Each row was made from one path, in order. Every step used is in the known rows, and no mark comes twice. Write each row's path.
Known rows
fuzi, duko, muvem, motu: [ -2  26  -3  -5  44  20  -4   1 -26   5 -15   5 -16 -11  21  40 -62  23
 -21   8 -19  -6 -22  14  35  -6   6  50  56 -51  18   4 -27]
geteki, suvi: [ -8 -28  -1  -1  29 -17 -16 -11  49  -1   7   9 -23   2  -8  27 -17 -11
   4   6   2  10 -19 -13  30 -38  -2 -19 -21  10  -2   0  33]
motu, muvem, mabegil: [ 18  41   7  14 -30   4  15  -3 -45 -10 -23   4 -26 -22  12  28 -33  36
 -15  -1 -37  -6  -1  15 -21  -3  -2  10  66  19  18 -34 -10]
muvem, motu: [ -9  -6  -8 -10 -29   2 -12   6  -4  -7  -9   3  -3   4   6  32  -2  -7
 -21   7  -3  -1 -16  -1  21  24  16  13  14 -58   4   9 -43]
duko, muvem: [  3  42   5   3  30   2  -5   2 -32  -3   4   5 -13   0   6   7 -36  27
  -4  11 -19  -5   3  27 -21  -8  -5  34  28  25  13  -9  15]
mozi, fuzi: [ -4   8   9 -23 -16  19  12  17 -32  -3   8 -13 -19 -11   8 -13 -21  24
   6  14  27 -36  -7 -20 -25  43  -2  -6  -1  -7  -5   8   7]
gumumub, suvi: [  7  -1  25 -13 -33  -1 -18  -2 -31   3  24   0 -17   5  17   3 -16  13
  -2 -16   8  37  -8 -34 -17  -9 -39  12   5 -58 -13  12 -47]
duko, geteki: [-23  38  12  -5  -5  10 -14   5  -5   1 -10  11  14   3  17 -15  26  12
  -1 -15 -21   8 -13  19 -23  22  17   9  45 -34  -5  -6 -21]
suvi, geteki, duko, muvem, mabegil, fuzi: [ 16  38  68   1  12  49  -5  -2 -39 -26 -25  43 -63   5  14 -20 -72 -18
  -7 -20 -50 -19  -3 -12   4 -32 -63 -12  57   5  27  18  26]
duko, fuzi: [-18 -12  16   7  -1   5  -2   2  29   7 -21   8  -3  19  -8  -3   8   5
   8  -3  -9  58  31  31 -48   7   8   8 -40 -19   0  18   8]
duko, geteki, suvi: [-28  10  12  -8  28  -3 -28  -7  43  -1  -5  19 -11   4   8  14   7   1
   2  -5 -19  25 -35   9   3 -19  18 -13  24 -23  -5  -8   8]
fuzi, kina: [  8  -2   0 -26  -4 -24  -2  10  19   3  21  -8  -7   0  -5 -36  18  48
  -8 -11   8 -31  15 -13  27   5 -22 -39   2 -13 -11 -16  -1]
suvi, geteki, mozi: [  1  -7 -13  -4  -1  -9 -10  -3   3  -7  35  25 -12   5  17  13 -44 -14
  -5 -27   9 -11  -6   0   9   6  25 -31  32  -7   9  12 -15]
fuzi, duko: [  7 -10   5   1  52  20  20  -7  17  18 -15   2   1 -19  10   7 -33   8
   4  -8   2  -3 -10  -8  45 -32 -10   7  16 -23   3   1   2]
geteki, mabegil: [ 17   5  15  10   5 -16  -8  -4  27 -19 -16  19  11  -5  -7 -11   6  -8
  -1  16   2  24  21  30   9  20  15  16  -6   8   1  19   8]
gumumub, suvi, geteki, mozi, fuzi, kina: [ 10  -6   9 -60 -47 -10 -13  19 -33  -3  67   0 -48  -2  27 -36 -48  67
  -9 -28  43 -42  -6 -53  -2  40 -30 -60  23 -68 -14  12 -45]
suvi, geteki, mozi, fuzi, kina: [  5  -4  -6 -46 -15 -14   1  23  -7  -5  52   0 -34  -5  15 -37 -35  60
  -9 -19  39 -76   0 -30  13  48  -3 -70  20 -25  -5   2  -5]
geteki, mozi, fuzi: [-14  -1 -12 -12 -12  -4  -2  16 -15  -2  30  -7 -33  -5  17  24 -23  25
   0  16  35 -57  -5   8 -15  39  36 -11 -21  -6   0   8  -7]
suvi, geteki, duko: [ 24 -18  27 -23  24  39  -1 -10  -8 -12 -14  39  -7   2   1 -37 -35 -21
   4 -29 -15  20 -18  -9  27 -26  -7 -12  30  -6  11  27  29]
fuzi, duko, muvem, mabegil: [  9  33  27  17  44  18  15  -4 -24   3 -17  -7 -37 -34  29  23 -74  54
 -14  10 -37  10 -15  12  12 -33 -39  41  58  11  22 -20   4]
gumumub, suvi, geteki, mabegil: [ 33   5  39 -18 -27   0 -24  -9 -18 -23  12  33   0  -4  13 -34 -47 -17
  -2 -23   6  64   5 -24  -4  22 -31   5  49 -45  -6  41 -27]
mabegil, geteki: [  6 -24  -3 -20 -21  16   3  -5 -17   9 -25  39 -34   9  -3  -3 -11 -42
  -3   1  -5  32   0  -4 -13  51 -10 -12  13 -15   4  -2   3]
geteki, mabegil, fuzi: [  7  19  39  15  -2   2  -8  -3  23 -24 -22  37 -15  13 -12 -14  -8 -54
   8   1  -2 -25  35  13   6  16 -15 -22 -15 -10   5  34  12]
motu, muvem: [ 15  42 -14   2  -5   5  12  -2 -36  -2  -7  15   2  -6  -5  14 -24   4
   0 -11 -18 -34   9  19 -20 -11  26   4  47  14  11 -22   8]
mozi, fuzi, duko, geteki, suvi: [-28   3  21 -23  62  22  -3  -2  34  10 -13  13 -25 -22  22   8 -38  18
   9  -2   2  -9 -47 -16  27  -9  11  -9  34 -46  -5   3  19]
motu, muvem, mabegil, geteki: [ 19  16   3 -10 -50  21  16  -5 -53  -1 -39  42 -56 -10   7  20 -42 -13
 -17   3 -35  20   0   9 -34  43  -8  -2  67   3  18 -32  -4]
gumumub, suvi, geteki: [ 20  -2  27 -31 -37  20 -15  -5 -47  -6  30  18 -10   3  23 -33 -58  -7
  -1 -46   6  43 -17 -65 -12   7 -51 -12  59 -60  -9  25 -41]
duko, geteki, mabegil, muvem: [-16  50  28   1   2  -5 -16 -13   6 -11 -10  30  -6  -1  16  -7 -32  15
 -10  16 -18  29  25  46  23  44  38  45  41  12   9  20  18]
fuzi, duko, muvem: [  9  32  11   7  76  17  10  -4 -15  14 -10   7 -15 -17  17  12 -69  31
  -1   3 -19  -3  -7  15  16 -34 -17  40  44   8  14  -4  20]
motu, muvem, mabegil, geteki, mozi, fuzi: [  2  16 -13 -17 -55  12  13  10 -60  -4  -5  30 -79 -12  23  39 -53  14
 -14  15   6 -37  -4  22 -43  76  32 -13  36  -4  17 -22 -12]
motu, muvem, mabegil, fuzi, duko, geteki: [-11  75  43  10  15  47  14  -3 -30   3 -45  31 -25 -18  31   1 -38  13
  -3 -32 -52 -42 -11  17  -2 -11  -9  -8 105 -52  13 -15 -26]
duko, muvem, mabegil, geteki, mozi: [ -4  10  -4   4 -17 -13 -12  -3 -18  -1  -4  38 -79   2  25  58 -49   3
 -24  16 -25  18  -2  49 -23  28   9  10  28   7  23 -23 -17]

Which path is each row?
[ 15  30  40   7  28  18  -4  -4 -27 -15 -26   9 -47 -16  16  13 -43  44
 -16  17 -48  26 -11  37   0 -43 -23  42  28  32  25 -14  27] | geteki, duko, muvem, mabegil
[-34  34  -6 -15 -15   9 -12  20 -15  -3  18   6 -22  -2  32  13  -4  37
  -3   6  19 -46 -18  29 -36  52  53  -3  20 -37  -3   2 -25] | duko, geteki, mozi, fuzi
[  6  41  33   0  37  32  21   8 -48   1 -11 -16 -53 -40  35  13 -87  75
 -12  20 -17 -17 -22 -10  -6   0 -37  39  58   7  19 -16  10] | mozi, fuzi, duko, muvem, mabegil
[  17   24   40  -21  -17    5  -19  -21  -32  -14   24   31  -27    0
   20  -18 -100   -1  -10  -10    6   52   22  -22   32   32  -17   27
   50   -7    5   47    1] | gumumub, suvi, geteki, mabegil, muvem
[ 14  36  34  22  21  36  29  -7 -24   3 -38  23 -43 -21  16  18 -72   0
  -1 -20 -29 -55   5  -8  26 -39 -35 -20  56 -21  22  -8   0] | motu, muvem, mabegil, fuzi, duko
[-16  51  37 -13  35  24   5  -7  -9   1 -19  23 -23 -23  30 -14 -73  29
  -2  20   3  -1  12  26  40  55  25  48  52  -9   9  29  26] | mozi, fuzi, duko, geteki, mabegil, muvem
[  7  12  31 -29 -47   6 -30 -15 -39 -19  14  30 -29   3  26  15 -87  -3
 -28  -2   4  54   3 -23  50  49   1  41  58 -66   9  52 -49] | gumumub, suvi, geteki, mabegil, muvem, motu
[-31  32  27  22  17  11  -6  -1  20   5 -13  26 -37  -6  43  42 -25  11
  -9 -20 -26 -30 -14  33  20 -19  17 -19  46 -60  10  -2 -42] | muvem, mabegil, fuzi, duko, geteki, mozi
[-17  30  15  -4  39  33   6  -3   7  16 -25  14  14 -15  26 -15  -7  16
   3 -22 -22   9 -25  10  12  -6  11  14  65 -52  -3  -1 -21] | fuzi, duko, geteki
[  2  22  18   6  10 -16  -7 -18   9 -12  -1  20 -16  -2   3   3 -54   3
  -7  27   0  18  36  31  41  27  21  37   2  37  12  26  33] | geteki, mabegil, muvem
[ 16  17  32 -39  -2  40 -34  -3 -65 -16  -1  34 -33   8  23   7 -72   8
 -24 -19 -27  33 -36 -13  12 -15 -27  41  65 -76  14  30 -40] | gumumub, suvi, geteki, duko, muvem, motu
[-12 -13  18 -19  -3 -19  -1  10  46  10   3  -2 -11  19 -14 -39  27  55
   1 -12  -2  11  42  16 -19   6 -20 -37 -36 -27 -11   0   7] | duko, fuzi, kina
[ 14 -44  18 -26  10  31  -2 -12  -8   2 -40  60 -41  13  -9 -15  -7 -49
   1   1 -19  38  -6  21  24  -4   0  -2 -10 -13  12  12  26] | mabegil, geteki, duko
[ 14  15  36  -9 -10 -21  -9   9  36 -18  -3  27 -20  12 -15 -49  14  -3
  -2  -8   4 -60  47   0  30  22 -37 -62 -14 -22  -7  18   8] | geteki, mabegil, fuzi, kina
[ -8  17   0 -18 -28   5  -1  14 -50  -5   2  21 -89  -8  31  42 -67  28
 -16  30   2 -22 -10  22 -41  73   5   8  26   3  17 -13  -6] | duko, muvem, mabegil, geteki, mozi, fuzi
[ 29   7  22  -8  -2   3  -7  -8  13 -26  -5  37  13  -6   0 -42 -29 -29
   0 -12   0  30  10  -1   6  31  -4  -7  46   3   3  32  15] | suvi, geteki, mabegil
[ 15 -33  52 -49  -4  12 -18   1  19   4   8  27 -27  23  -2 -68 -15  44
  -1 -47  -7  55  22 -15  -5 -26 -44 -36  -8 -73 -11  30  -4] | gumumub, suvi, geteki, duko, fuzi, kina
[-25  41  38   4  35  43   1  -1   6  12 -33  29  -8  -3  23 -18 -15 -18
   8 -31 -23 -32 -11  -1  16 -10 -18 -15  58 -67   2  13 -18] | mabegil, fuzi, duko, geteki
[  4  -4  11 -18  43  34  29   6 -15  14  -9 -12 -21 -30  18  -9 -53  26
   8   4  24 -32 -17 -31  22  11 -13   4  14 -26   0  11  15] | mozi, fuzi, duko
[  1   4  46  19  28  31  21  -6   6   5 -30  11 -44 -18  19  11 -54  -5
  -2 -12 -16 -29  -2 -27  41 -31 -57 -23  22 -32  13   8  -6] | muvem, mabegil, fuzi, duko
[  4  44  22  13   2   3   1   3 -36 -10 -10  -8 -39 -19  21  26 -41  55
 -19  16 -38  17  -7  19 -24 -10 -30  36  45  30  18 -22   2] | duko, muvem, mabegil
[  3  42  32  15  68  32  10  -2 -16   7 -16  21 -34  -3  12   2 -78  -5
   5  -9 -19 -42   7   4  23 -36 -41  12  34  -9  17   9  17] | mabegil, fuzi, duko, muvem
[-24  41  54  11  16  40   5   0   3   4 -39  20 -24 -15  32  -7 -21   6
  -3 -25 -39 -16 -17  -1  10 -10 -31  -8  69 -61   6  -1 -27] | muvem, mabegil, fuzi, duko, geteki
[-28   8  37   0  63  22 -14 -12  55   9 -22  37 -29   0  11  13 -30 -31
  11 -24 -21 -12 -29 -14  43 -40 -12 -34  33 -51   0  10  13] | mabegil, fuzi, duko, geteki, suvi
[  9  19  17  -7 -24  14   2  -3 -45  -1 -31  34 -67  -6  16  17 -52  -1
 -19  16 -41  46  -3  13 -31  41 -33  22  54  12  20 -22   3] | duko, muvem, mabegil, geteki
[ -8  32  -2  -9   1   4 -20   7 -37  -8  -7   5 -15   4  12  39 -33  18
 -24  15 -20  -4 -15  23  -2  21  15  44  43 -31  17   2 -28] | duko, muvem, motu
[-34  27  15  16  33  14 -14  -3  26  11  -3  36 -23   6  29  25 -17 -13
   1 -26 -11 -53  -4  39  21 -16  33 -24  27 -63   5   9 -35] | mabegil, fuzi, duko, geteki, mozi
[ 29 -26  45 -35  -2  41 -17 -13 -34 -10   7  39 -20   5  14 -36 -48  -8
   0 -42  -9  55 -25 -36  18 -36 -37  -1  32 -49   1  36  -6] | gumumub, suvi, geteki, duko
[-29   8  51   8  47  22  -9 -11  51   2 -30  28 -50 -12  22  23 -36  -1
   1 -16 -33  -5 -37 -15  38 -45 -23 -27  43 -52   5  -1   4] | muvem, mabegil, fuzi, duko, geteki, suvi
[  4   4   1 -46 -15  -5  10  24 -13   2  24 -19 -27 -11   2 -50  -3  66
  -3   4  30 -63   4 -34   2  47 -26 -45  -4 -19 -14  -7   4] | mozi, fuzi, kina
[ -6 -24 -10   6 -37 -12  -7  -6   5   1  -6  37 -67   2  20  53 -24 -13
 -20  10 -11  17  -4  35  -3  36  16 -16   8 -14  13 -15 -30] | muvem, mabegil, geteki, mozi
[ -7 -48  34 -14   8  31  -1  -9  21   8 -61  59 -41  32 -18 -13   2 -40
   8  -4 -27  84  25  48 -27   6  11   5 -53 -26  10  26  34] | mabegil, geteki, duko, fuzi
[  5  35  63  16  18  33  -5  -2 -28 -19 -32  30 -67   5   9   5 -50  -2
  -7   1 -49 -26   6  18   3 -40 -47   2  14  11  26   9  24] | geteki, duko, muvem, mabegil, fuzi
[ -8 -13  -6  -6  42  12  17   5   3  14  12  -3 -31 -25  26  21 -56  30
   4   8  34 -44 -15  -2  32   6  25  -4  -3 -32   3   9  -4] | geteki, mozi, fuzi, duko
[ -3  36  35 -11  31  25   2   5  11  -6 -33  23   7 -28  22 -31 -12  15
   6   7   2  11  -8  25   3  48  22  26  53 -45  -2  20   1] | mozi, fuzi, duko, geteki, mabegil
[-23  -4  18  -7  69   8 -13 -13  56  12 -15  22 -12 -12  15  20 -25   6
   5 -16 -18  20 -43  -1  43 -46  10  -8  36 -42  -2  -3  12] | fuzi, duko, geteki, suvi
[-32  27  -8  10  -2 -15 -25   4  19   1  14  22  -3   7  26  27  19  14
  -9 -10 -11 -11  -8  56 -14  14  57   0  25 -29   1  -7 -37] | duko, geteki, mozi
[-11 -26 -23  -4 -17 -13  -9  -4   8   7   4  47 -46  16  10  40 -13 -39
  -7   3   8  11   5  32   0  34  37 -19  -7 -20   7  -4 -17] | mabegil, geteki, mozi
[  0   3  32  12  44  30  18  -7  12  12 -21  20 -23  -3   4  -4 -45 -33
  10 -23  -3 -47   5 -19  43 -29 -34 -26   3 -37   6  21   5] | mabegil, fuzi, duko
[  4 -14   2 -19  40  29  20   3 -14   9  18   9 -27 -25  33   0 -84  20
   4 -18  34 -41 -24 -24  30  18  11 -18  36 -35   9  20   1] | suvi, geteki, mozi, fuzi, duko
[ -3 -29   9 -13   7  26  25   2 -14  14 -15  19 -74 -28  36  33 -71  14
 -10  13  19 -13 -20  -3  12  42  -4  -5  19 -36  13  -2 -15] | muvem, mabegil, geteki, mozi, fuzi, duko
